What can hang from each mark
natu: milobe
nuza: beva febor kesuk
kesuk: nuza
milobe: nuza
pilif: nuza
bogolur: muzi nuza
muzi: bogolur
febor: muzi pori
gedina: pori

Each row was made from one small tree. Brackets hold a mark, then the marks that hang from it, in alphabetical order. Every link used is in the known rows. Write each row's tree.
(in the rows, 128 means zero)
Known rows
(nuza beva febor): [144 172 135 114 135 117 155 126 128 195 116 137 131 129 129 111 149 153
 138 132 141 165]
(natu (milobe (nuza beva kesuk))): [101 133 115  85 131 165 119 136 130  25 110 145 109 128 147 130 132  76
 144 124 153 138]
(muzi (bogolur (nuza beva kesuk))): [115 112 144 143 143 112 121 151 154 163 122 111 123 137 120 142 110 119
 126 126 117 144]
(milobe (nuza kesuk)): [111 106 107 100 113 150 102 121 144  92 111 129  89 118 155 131 117  75
 152 126 143 120]
(natu (milobe nuza)): [116 148 115 102 138 165 118 144 142   4 123 118 100 104 168 119 127  87
 173 140 141 134]
(gedina pori): [122 130 108 135 159 116  83 148 148 113 120  67 105  91 153 112 103 121
 135 144 124 132]
(febor (muzi bogolur) pori): [146 184 137 140 135 135 105 172 135 103 167  72 155  79 128 126  98 156
 147 133 103  81]
(febor pori): [119 165 107 151 140 148 102 149 146 110 152  89 127  83 147 122 131 135
 148 133 127 125]
(muzi bogolur): [152 161 146 147 152 111 127 161 166 148 135  76 109  91 145 116  91 140
 180 144 115 141]
(kesuk (nuza beva (febor muzi pori))): [149 162 139 129 112 145 116  98 105 122 139 158 146 135 144 129 160 148
 112 132 118 130]
(kesuk nuza): [137 127 132 156 131 131 100 103 143  74 121 127  88 109 175 119 138 124
 157 147 121 149]
(milobe (nuza febor)): [145 144 118  99 111 151 129 116 141 134 122 131 104 122 164 120 133 100
 163 137 136 135]
(milobe (nuza beva (febor muzi))): [147 157 128  77 107 143 133 120 107 130 123 148 131 137 144 122 164 123
 136 130 128 111]
(pilif (nuza beva (febor muzi))): [142 121 127 121 138 112 159 131  97  95 132 124 142 129 111 118 162 171
 162 138 123 136]
(milobe nuza): [130 133 112 110 122 149 105 127 141  84 123 114  91 107 170 120 149  99
 168 140 129 121]
(febor (muzi (bogolur nuza)) pori): [129 158 134 150 134 136 100 170 134 100 166  80 160  97 126 138 109 148
 126 130  94  81]
(bogolur (nuza (febor pori) kesuk)): [ 92 100 108 142 122 142 120 121 148 163 126 132 131 136 127 144 101  99
 104 114 139 142]
(febor (muzi (bogolur (nuza beva kesuk))) pori): [116 144 134 136 128 136 101 164 124 117 156 101 167 115 109 147 111 139
 103 118 104  82]
(bogolur muzi (nuza beva)): [117  81 139 164 140  92 129 126 128 121 118 136 103 156 122 122 184 131
  87 135 117 110]
(bogolur muzi nuza): [116  72 133 175 140  93 125 127 145 103 120 117  88 137 136 118 149 119
 108 139 117 105]
(nuza beva febor kesuk): [122 140 129 101 125 120 150 116 129 204 100 155 127 141 111 123 110 122
 118 113 158 162]

Which tree is each row?
[142 155 151  91 122 109 154 136 120 199 112 143 151 138  96 127  83 138
 117 113 139 127]
(nuza beva (febor (muzi bogolur)) kesuk)
[121  90 115 119 134 118 157 117 114 128 116 141 126 144 105 130 138 135
 151 125 146 163]
(pilif (nuza beva febor kesuk))
[138 168 140  98 116 134 139 140 115 200 137 140 173 134  92 139  92 139
  99 107 135 115]
(nuza beva (febor (muzi bogolur) pori) kesuk)
[165 169 152 132 115 142 121 107 112 141 146 151 151 137 140 135 146 150
 116 134 109 131]
(kesuk (nuza beva (febor (muzi bogolur) pori)))
[133  84 139 164 132  97 147 114 142 153 119 133 100 150 130 117 135 120
 102 134 124 119]
(bogolur muzi (nuza febor))
[105  79 109 131 143 117 134 131 116  77 118 123 113 129 110 131 151 134
 157 129 137 149]
(pilif (nuza beva kesuk))
[147 157 133 140 117 151 118  91 120 146 138 160 133 139 153 132 168 137
 117 134 126 159]
(kesuk (nuza beva (febor pori)))
[129  94 129 170 127 117 136 116 140 153 140 132 120 147 127 126 142 120
  88 130 122 109]
(bogolur muzi (nuza (febor pori)))
[148 150 127 150 117 153 112  93 137 126 139 141 119 120 165 128 130 126
 137 139 126 153]
(kesuk (nuza (febor pori)))
[125  88 116 121 129 116 150 125 116  84 121 120 125 120 109 124  96 135
 167 128 137 130]
(pilif (nuza (febor muzi) kesuk))
[121 160 124  96 112 139 135 128 106 176 128 151 167 133  96 133 111 136
  94 104 144 115]
(nuza beva (febor muzi pori) kesuk)
[ 95 115 120 121 117 135 124 126 115 157 126 150 158 153 106 146 131 122
  78 107 129 119]
(bogolur (nuza beva (febor muzi pori) kesuk))
[151 155 134 140 113 148 112  99 122 103 141 139 132 116 157 126 125 136
 133 136 118 126]
(kesuk (nuza (febor muzi pori)))
[113  65 138 142 122  97 149 105 127 180 105 167 113 180 102 131 140 108
  65 117 138 123]
(bogolur muzi (nuza beva febor kesuk))
[124  96 121 109 129 113 155 124  98 102 118 139 140 140  96 128 130 146
 146 123 137 135]
(pilif (nuza beva (febor muzi) kesuk))
[144 145 144 105 122 113 146 138 142 174 115 119 133 114 113 122  38 124
 143 119 138 122]
(nuza (febor (muzi bogolur)) kesuk)
[138 133 118 127 133 132 149 135  93  95 151 122 160 126 106 127 170 170
 147 132 121 127]
(pilif (nuza beva (febor muzi pori)))
[119 130 136 126 131 112 138 131 117 146 118 137 143 145 124 127 154 147
 107 128 119 130]
(bogolur (nuza beva (febor muzi)))
[117 107 139 151 143 114 117 152 168 149 124  97 111 122 130 140  81 110
 143 129 117 139]
(muzi (bogolur (nuza kesuk)))
[120 106 112 115 125 134 144 127  95 104 138 136 158 137  93 137 139 145
 131 117 135 125]
(pilif (nuza beva (febor muzi pori) kesuk))
[109  76 128 150 118 117 138 108 124 180 125 165 130 177  99 140 147 108
  51 111 135 112]
(bogolur muzi (nuza beva (febor pori) kesuk))
